What can hang from each mark:
J908: J499 J603 J729
J529: J499 J603 J729
J603: J759 J908
J759: J499 J603 J729
J499: J529 J759
J729: J529 J759 J908

Each row was made from one small tree. The marks that hang from a mark follow it in brackets, in the order of their numbers. Every link used is in the known rows. Write each row's tree.
Known rows:
J499[J529 J759]: [ 1.84 -0.08 -1.27 -0.05  1.99 -0.54 -0.46  3.66  0.30 -5.00  3.33  2.01
  0.57 -1.31  0.38 -1.78 -0.63 -0.50  2.12 -4.06 -1.71 -0.32  1.38  0.11
  4.95]
J759[J499[J529] J603]: [ 0.31 -1.44 -2.18 -2.59  2.60 -2.66 -0.70  2.03 -1.32 -2.16  4.44  3.07
  0.27 -0.16  4.47  0.05  1.45  2.40  1.81 -0.94 -4.31  3.07 -1.60  0.88
 -0.50]
J499[J529[J729[J908]] J759[J603]]: [ 2.46 -1.99  2.86  1.04  3.97 -2.52 -4.69 -0.12 -0.55 -1.39  2.32  0.96
 -2.17 -0.18  1.78 -1.23 -1.50  1.53 -0.58 -2.19 -3.12  1.10  0.71 -0.61
  1.37]
J759[J499 J603[J908]]: [ 0.77  0.68  0.75 -0.61 -1.99 -0.82 -0.43 -1.03  1.29 -1.76  0.50 -0.59
 -0.84  2.16  0.79  2.73 -0.74  1.75 -2.07 -0.06 -0.41  2.30 -1.68  1.53
 -1.92]
J499[J529[J603[J759 J908[J729]]]]: [-0.47  2.71 -0.05 -5.98  4.58 -1.31  4.00 -0.22  0.50  3.09 -1.37 -1.87
 -3.15  1.20 -4.61 -0.07 -0.36 -0.24 -1.49  1.01  5.41 -4.32  4.83 -1.99
 -1.45]
J908[J603[J759[J729[J529]]]]: [-0.14  1.85 -0.91 -3.31 -2.71  1.11  0.84 -1.56  0.80  0.63  1.41  1.52
  1.12 -0.71 -0.51  1.59  0.42  1.48  4.78 -0.88  0.76  0.15 -3.11  0.59
 -0.19]
J603[J908[J499[J529 J759] J729]]: [ 2.33 -0.08 -0.59  2.81  1.50  2.93  3.80  1.10  1.84  1.57  0.09 -4.16
 -2.47 -2.85  0.52  0.72 -2.94 -0.99 -2.52 -3.10  0.35 -1.82  7.98 -2.07
  3.84]
J529[J729[J908]]: [ 2.23  0.20  1.84 -0.75 -0.44  1.13 -4.11  0.33  1.43  0.89 -4.00 -3.69
  2.29  1.33 -2.02 -0.88  0.23 -0.62  0.45  2.05  1.25 -0.25 -2.64 -0.01
  0.41]
J529[J729]: [ 3.26  1.08 -0.21 -0.98 -2.35  2.53 -1.85  0.88  0.36 -0.70 -1.05 -1.11
  2.48 -0.42 -3.06 -2.74  1.70 -2.11  2.09  0.84  1.07 -0.96 -3.06  0.69
  2.01]
J908[J603[J759] J729[J529]]: [ 0.29  1.21 -3.84 -5.44 -1.20  1.75  1.78 -1.46  1.82  4.51  1.45 -1.72
  4.60 -1.15 -2.73  1.12 -1.88  0.73  1.38  2.25  3.35 -1.63 -1.46 -0.10
  0.07]
J908[J499[J529[J729]]]: [ 2.23 -1.05 -2.58  0.56  0.40  2.56 -0.14  2.16 -1.68  2.37 -0.30 -1.71
 -0.24 -3.42  1.70 -3.85  2.30 -3.53  3.72 -1.17 -2.37 -1.01  1.41 -1.96
  1.67]
J729[J759 J908[J603]]: [-3.05  0.41 -1.18 -0.24 -3.24 -4.90 -5.10 -0.79  3.16  0.51  1.01 -4.54
  5.63  2.05 -2.78  2.62  0.73  1.15  3.57 -0.32  2.79  0.27 -4.65  1.82
  1.66]
J603[J759 J908]: [-0.61  2.32  0.78 -1.68 -1.23  0.48  0.18 -0.16  2.73 -1.82 -0.42 -2.22
 -2.15  1.07 -3.82  1.99 -0.78 -1.86  1.34  0.60  4.19 -2.29  0.90  0.09
 -0.46]
J529[J499 J603]: [-0.96  1.06 -1.61  1.23 -0.68  0.63 -0.10  2.21 -1.18 -1.29 -1.23  2.26
  1.26  3.54  0.35 -4.75  2.52  0.05 -0.33  3.85 -0.02 -1.35 -1.61  1.36
 -1.49]
J759[J499[J529] J603[J908[J729]]]: [ 2.04 -0.57 -0.49 -3.75  1.77 -1.34  1.41 -1.34  0.78  1.77  1.26 -1.24
 -1.05  0.94  0.80  2.28 -0.96  4.11 -1.97 -0.92 -0.77  0.95  1.44  0.50
 -1.02]
J908[J499 J603[J759] J729]: [-0.82  2.09 -4.19  0.73  0.25  2.58  4.24 -0.42  2.20  4.28  2.55 -5.12
  3.20 -2.03 -0.32  1.61  0.97 -2.77  2.35  3.40  4.03 -2.17  3.36 -1.30
  0.63]
J603[J908[J729[J529]]]: [ 2.98  0.34 -2.02 -4.02 -3.48  2.92  1.06 -1.63  3.12  3.53 -4.72 -4.32
  1.46  1.30 -3.39  1.33 -4.81  2.28 -3.72  0.79  1.20 -0.94 -1.14  0.06
  0.92]
J908[J499 J603[J759]]: [-2.38  1.48 -3.77  1.87 -0.11  0.67  1.67  0.54  0.85  1.35  2.93 -3.18
  1.06 -1.21  0.57  0.82  1.48 -3.92  4.14  1.59  2.97 -1.47  1.47 -1.34
 -0.51]
J908[J499]: [ 0.52 -0.28 -4.07  3.60 -1.81  2.35  1.56  2.06  0.96 -0.64 -0.52 -3.02
  0.60 -0.55  1.82 -0.40  0.39 -2.70  0.45  1.13 -1.54  0.52  1.19 -0.47
  2.02]
J499[J529[J729[J908]] J759]: [ 2.43 -0.48  3.38 -0.74  3.54 -0.50 -3.71  1.57 -0.43 -0.64 -0.47 -0.34
  0.04 -1.52 -0.44 -2.07 -0.47 -0.48  0.86 -2.91 -0.26 -0.56  0.20 -1.46
  3.20]
J499[J529 J759[J603 J729]]: [ 3.15 -0.90  0.98  2.88  2.53 -1.60  0.17  1.29 -0.43 -7.06  4.93  4.23
 -4.21 -0.57  3.85  0.42 -0.70  3.42  1.87 -4.43 -5.74  2.58  2.80  1.71
  4.07]
J499[J529 J759[J603 J729[J908]]]: [ 1.53 -1.12  3.11  3.24  4.18 -3.80 -1.69  0.72  0.52 -4.90  2.71  1.72
 -4.62  0.97  4.46  2.48 -2.07  5.29 -0.57 -3.32 -5.69  3.61  3.28  1.45
  2.49]
J729[J529]: [ 1.50 -1.07 -3.59 -2.92 -3.48  1.59 -0.89  1.40  1.59 -0.80 -1.26  0.39
  3.13  0.04 -0.46 -1.24 -2.04  0.76 -0.53  0.34 -2.13  1.07 -4.21  0.94
  0.91]
J729[J759]: [-0.60 -0.28 -1.37  0.60 -4.06 -1.20 -2.27  0.78  1.22 -4.35  2.05 -0.66
  3.82 -0.43 -3.77  0.87  1.32 -1.51  3.23  0.00  0.75 -0.30 -2.92  2.25
  3.37]
J759[J499 J603 J729]: [ 1.72  0.22  1.74  0.93 -0.67  0.65  1.03 -0.65 -0.39 -4.21  1.80  3.18
 -0.32  0.76  2.93  2.65  1.70  2.94  0.97  0.06 -3.75  4.95 -1.47  2.87
 -0.38]

Write each row's tree:
[ 0.87 -3.50 -0.13  3.73 -2.25  1.74 -2.32  0.13 -1.75 -3.72  3.48  5.77
 -0.41  0.38  4.60 -2.21 -2.49  2.92 -2.75  0.03 -5.43  2.43 -2.40  1.99
 -0.01]  J729[J529[J499[J759[J603]]]]
[-0.03  4.04  0.68 -3.51  1.56  0.77  4.07 -1.83  1.42  2.25 -2.99 -2.52
 -1.41  2.55 -6.18  1.04 -1.24 -1.61 -3.67  3.66  7.24 -4.02  3.26 -0.65
 -2.15]  J529[J603[J759 J908[J729]]]
[-4.35 -1.44  1.65 -2.25  1.93 -1.25 -1.44 -0.46 -1.75  3.15 -3.42  3.29
 -0.23  2.40  1.61 -2.11 -0.43  1.59 -2.46  5.51  0.68 -0.38 -0.94 -0.33
 -5.79]  J729[J529[J499 J603[J759]] J908]
[-0.18 -3.26 -0.61 -2.08  0.61 -2.31 -0.25 -0.79 -1.04 -0.87  5.32  2.53
  2.88 -1.95  0.30  2.70  1.60  2.62  2.49 -0.88 -2.14  2.21 -0.42  2.10
  1.30]  J908[J729[J759[J499[J529] J603]]]
[-0.93  2.25  0.38  0.93 -2.25 -0.63 -0.13  0.62  0.14  0.04 -3.95 -0.01
 -1.47  4.79 -1.18 -3.07  1.10  0.77 -2.40  2.15  2.14 -2.25 -0.52  0.44
 -2.97]  J529[J499 J603[J908]]
[-2.76 -3.62 -1.04  6.06 -1.90 -3.57 -2.95 -1.63  0.75 -0.82  1.34 -3.41
 -0.32  0.69  2.14  3.80 -1.01  0.35 -0.43  2.30 -3.92  2.57  1.17  1.57
 -0.56]  J729[J759[J603] J908[J499]]
[-3.27  0.50  1.63 -5.00  0.54 -4.24  0.59 -0.29 -2.38  0.28 -0.42  2.09
  0.02 -0.23 -3.52  0.65  2.71 -0.44  0.79 -3.46  2.30 -0.76 -1.94 -0.65
 -1.71]  J729[J759[J499[J529[J603[J908]]]]]
[-0.10 -4.51 -1.51  4.97  0.76  0.06 -0.40 -1.19  0.51  0.06 -0.09 -0.59
 -1.87 -1.39  5.77  2.03 -5.69  1.11 -5.79  0.21 -5.60  3.86  1.64 -0.75
 -0.24]  J729[J529 J908[J499[J759[J603]]]]
[-2.06 -2.09 -0.40 -3.22 -0.07 -1.62 -1.35  1.91 -1.52 -2.39  4.04  3.10
  4.37 -2.49 -0.43  0.83  3.68 -0.60  5.06 -3.54 -1.23  1.29 -2.81  1.20
  2.18]  J729[J759[J499[J529]]]
[ 3.26  0.14  1.71  0.96 -2.19  3.60  0.80  0.10  0.54 -4.65 -0.30  3.69
  0.57 -2.04  0.43  0.52 -3.06  1.18 -0.62 -3.44 -3.01  2.23 -0.97  1.11
  3.69]  J499[J759[J729[J529]]]
[-3.07  2.42  2.31 -0.15  0.06 -0.22  0.61 -0.24 -0.66  0.11 -1.71  1.45
 -3.18  3.63 -1.65 -2.04  1.76 -1.19 -1.08  3.18  4.15 -3.49  1.53  0.07
 -4.95]  J529[J499 J603[J759 J908]]
[-1.36 -1.76 -0.91  2.29  2.90  0.61  2.39 -0.17 -0.79  2.83 -3.73 -0.18
 -0.47 -0.82  2.86 -0.42 -4.59 -1.61 -7.88  1.00 -1.10  0.99  1.76 -2.46
 -1.11]  J729[J529[J603] J908[J499[J759]]]
[-0.48  1.88  2.65 -2.05 -3.67 -0.93 -1.50 -2.96 -1.10  0.81 -3.43 -0.46
  0.49  1.14 -8.16 -1.08  1.78 -2.74 -0.21 -0.62  5.53 -3.07 -3.40 -0.09
 -0.90]  J529[J603[J908] J729[J759]]
[ 0.67  1.91  1.47  0.89  2.71 -3.50 -1.74  1.19  2.52 -1.46  2.00 -0.76
 -0.17  0.39  2.16  1.89 -0.27  3.31  3.56 -5.20 -1.21  1.52  0.85 -0.14
  3.13]  J499[J529 J759[J729[J908[J603]]]]
[-0.58  1.33 -2.08 -5.49  3.99 -2.16  2.02  2.99 -2.53 -0.09  0.34  3.56
  1.70  0.00  1.18 -2.69  2.96 -0.34  0.38 -0.39 -0.06  0.94 -1.67 -0.96
 -1.48]  J759[J499[J529[J603]]]
[ 0.77 -1.37  0.96  6.49 -0.61  1.04 -2.07  0.87 -0.24 -6.11  4.20  4.00
 -0.74  1.24  3.38 -1.95 -0.38  1.61 -1.42  0.79 -3.86  1.54  0.47  2.52
  0.94]  J529[J499[J759[J603]]]
[ 0.51 -0.51 -3.16  4.62 -2.74 -0.35  0.71 -0.55  1.57  0.24 -0.40 -4.61
 -4.13  2.29  2.03  2.03 -2.12  0.21 -2.72  0.54 -2.38  0.98  1.90  0.01
 -1.19]  J759[J603[J908[J499]]]
[-2.18  0.79  5.12 -0.23  2.88  0.37 -2.70 -1.17 -2.95  3.06 -2.82  1.53
 -0.67  1.78 -1.19 -3.72  3.16 -1.73 -0.36  5.78  4.36 -2.74 -0.31 -0.87
 -4.88]  J529[J499 J603[J759] J729[J908]]
[ 2.23 -2.35  3.33  2.79  0.73 -0.55 -1.79 -2.30  0.71 -2.59 -0.41  2.17
 -2.35  0.48  3.23  3.60 -5.10  4.91 -4.15 -0.79 -5.17  4.68 -0.44  1.65
  0.53]  J499[J759[J603 J729[J529 J908]]]
[-0.86 -0.09  1.03  0.64 -4.33 -0.53 -3.68 -1.17  1.59  3.34 -2.82 -0.29
  2.01  2.91  3.33  0.14  0.31  6.19  2.58  0.90 -2.68  2.23 -4.06  1.51
 -1.76]  J759[J729[J529[J499] J908[J603]]]
[-1.45 -1.92 -1.19  5.98 -5.13 -2.03 -0.93 -2.44  0.98 -1.06  1.16 -3.19
 -2.95  0.31 -0.21  3.58 -0.70 -0.97 -0.52 -0.72 -1.89  0.48  0.82  1.17
 -0.24]  J729[J759[J603[J908[J499]]]]
[ 0.01  1.08  1.04 -1.76 -2.41 -0.58 -1.36 -1.30 -2.48 -0.72 -1.06  1.66
  3.26 -0.79 -6.76 -2.74  2.97 -3.41  1.64  1.09  3.91 -2.16 -4.47  0.49
  0.70]  J529[J603 J729[J759]]
[-0.31  1.15  1.12  3.33  0.80  1.14  0.66  1.90 -1.47 -4.39  0.70  4.28
  0.87  1.32  0.29 -4.34  0.98 -1.16 -2.30  0.94  0.93 -0.87  1.08  0.80
  0.10]  J529[J499[J759] J603]
[ 2.32 -0.39  2.66  4.06 -3.48  5.28  3.67 -1.90  1.08 -0.49 -3.11 -0.69
 -3.63 -2.92  1.36  2.56 -4.09 -0.30 -3.02 -4.03 -2.56  1.29  3.16 -0.96
  2.04]  J603[J908[J499[J759[J729[J529]]]]]
[-1.09  2.90 -0.49  0.18  2.17  2.54  6.28 -1.97  0.51  4.93 -3.36 -4.55
 -2.64  0.37 -3.30  1.60 -0.97 -3.45 -4.37  3.97  5.69 -3.85  6.37 -2.33
 -2.55]  J529[J603[J759 J908[J499 J729]]]
[ 1.49 -1.10  1.29 -1.37 -1.84  0.12 -1.55 -0.57  1.92  0.35 -4.75 -1.42
  0.62  1.29  1.06  2.27 -2.63  4.19 -0.60  0.25 -3.50  2.92 -2.55  1.15
  0.23]  J759[J729[J529 J908]]
[ 0.54  1.35 -1.71 -1.60  4.41 -2.15  1.57  3.47 -1.33 -3.70  1.97  3.58
 -0.70 -0.46 -0.34 -3.77 -0.25 -0.85 -1.07 -2.25 -0.09 -0.99  1.42 -0.95
  2.49]  J499[J529[J603] J759]
[-0.14 -4.78 -0.76 -2.54 -2.99  0.78  0.10 -3.51 -0.66  0.99  2.41  2.87
  4.53 -2.35 -0.94  3.27 -1.09  2.73 -1.35  1.23 -1.85  3.34 -3.65  2.40
 -0.22]  J908[J729[J529 J759[J499 J603]]]
[-4.06  0.33 -3.15 -0.25  3.86 -3.64 -0.74  1.54  0.88  4.94  1.76 -4.42
 -0.60 -1.08  3.71  1.26  1.14 -0.96  4.55  0.01  0.08 -1.27  2.87 -2.41
 -1.23]  J729[J908[J499[J529] J603[J759]]]
[-1.01  2.39 -2.65  1.95 -1.00  0.21  3.52  0.56  0.51  2.20 -4.46 -3.98
 -2.95  1.85 -0.52 -0.91 -0.80 -2.65 -4.11  1.38  2.20 -1.76  1.92 -1.99
 -1.99]  J529[J603[J908[J499]]]
[ 1.32  0.54 -1.50  3.60 -2.73  3.37  2.75 -0.65  0.43  0.58  0.88  0.52
  1.17 -3.39  2.70  1.04 -1.55 -0.02  0.53 -3.76 -2.33  1.88 -0.25 -1.09
  2.76]  J908[J499[J759[J729[J529]]] J603]
[-2.59 -0.75  1.91  2.69 -0.65 -0.95 -1.08 -2.30 -2.61  3.82 -3.04 -2.78
  1.13 -1.08 -2.48 -0.74  1.65 -3.97 -0.78  2.53  2.75 -0.84 -0.70 -1.57
 -1.74]  J529[J603 J729[J759 J908[J499]]]
[-1.03  0.48 -1.01 -1.55  4.36  1.19  3.13  0.54 -4.63  3.84 -0.08  1.36
 -3.00 -3.72 -0.50 -3.97  3.58 -5.43  2.35  1.38  2.03 -3.49  3.58 -3.51
 -2.18]  J908[J499[J529[J603[J759] J729]]]
[ 0.87 -0.64  2.61  5.96 -2.84  0.17 -2.45 -0.51  0.96 -4.73  2.18  1.57
 -3.38  2.73  2.25 -0.25 -1.31  2.03 -2.40 -1.06 -1.69  0.23  1.68  2.12
 -0.32]  J529[J499[J759[J603[J908]]]]
[ 0.28 -0.48  2.75 -6.73 -0.39  4.56  3.50 -3.29  0.58  4.47 -2.51 -0.42
  1.40 -1.70 -2.94  3.63 -2.40  0.13 -2.72  1.16  4.06 -0.42  0.06 -0.95
 -2.37]  J603[J759[J499] J908[J729[J529]]]
[ 1.98  0.02  0.92 -5.10  1.48  2.17 -0.92  1.75 -2.20  0.83  0.36  2.55
  2.32 -3.09  0.08 -3.04  4.25 -1.25  4.58 -2.32 -0.33  0.44 -2.82 -0.89
  0.64]  J759[J499[J529[J729]]]
[-2.96 -0.35 -0.29 -4.07  1.65 -3.19  0.76  1.11 -3.74 -1.26  2.35  4.75
  2.97 -1.71 -1.56 -0.88  3.94 -1.15  2.72 -1.84  0.76  0.29 -2.66  0.43
 -0.26]  J729[J759[J499[J529[J603]]]]
[-2.90  0.72 -2.01 -2.07 -0.29  1.38  4.53 -1.58 -1.31  4.72 -4.25 -0.45
 -4.03 -0.77 -0.90  0.29 -2.35 -2.67 -4.67  1.85  3.07 -2.21  1.85 -2.80
 -4.50]  J729[J529[J603[J759 J908[J499]]]]
[ 0.72 -2.52 -0.20 -0.94 -1.89 -3.05 -4.80 -0.67 -2.50 -2.27  4.95  2.50
  0.04 -1.60 -1.82 -1.33  2.69  0.49  5.04 -1.57 -2.62  0.01 -3.84  1.46
  1.57]  J499[J529[J729[J759[J603]]]]
[ 0.94 -1.10  3.46  1.87 -1.55  1.66 -5.63  0.11  0.09  1.80 -3.52 -1.46
  1.94  2.39  0.46 -3.10  2.37  0.60  1.07  2.76  0.10 -0.20 -2.75  0.54
 -1.44]  J529[J499 J729[J908]]
[-0.95 -1.85 -3.14  1.65  2.62 -2.11 -1.00  2.93  1.36  2.30 -1.54 -5.02
 -1.01  0.07  4.09  0.12 -0.30  0.18  0.99 -0.23 -3.77  0.66  3.21 -1.70
  0.49]  J729[J908[J499[J529]]]
[ 3.14  1.07  2.07  1.45  1.68  0.78  0.91  3.00  0.26 -6.44  2.79  2.99
 -2.00 -1.81  1.04 -0.34  0.30  1.17  3.61 -5.39 -2.92  0.85  2.15  0.83
  5.25]  J499[J529 J759[J729]]
[-2.38  2.46  1.19 -4.25  4.53  0.22  3.54  0.21 -1.95 -1.32  0.54  3.97
  1.59 -0.47 -1.69  0.02  2.81 -3.72  0.06  2.72  4.21 -0.46 -0.34 -0.62
 -3.18]  J529[J603[J759[J499]]]
[ 0.30  1.39  4.96 -6.17  2.03  1.96 -0.08 -1.04 -2.15  2.68  0.31  1.54
 -1.96 -3.38 -2.07  0.06  2.99 -2.61  4.33 -2.72  3.65 -2.28  0.10 -2.05
 -2.20]  J603[J759[J499[J529[J729]]] J908]
[-1.13  0.62 -1.66  5.25  1.03 -0.48 -0.40  0.51  3.13  1.55  0.83 -4.88
  1.87 -0.54  3.01  1.52 -1.87 -1.78 -0.97 -0.94  0.42  0.49  1.79 -1.45
  2.02]  J729[J908[J499[J759] J603]]
[ 0.44  2.17  0.29  0.27 -1.50  1.30  2.14 -0.71  1.47  2.85 -4.89 -2.06
  0.56  4.73 -2.37 -2.28  0.03  1.74 -3.98  3.93  3.37 -2.85  1.71  0.79
 -2.26]  J529[J499 J603[J908[J729]]]
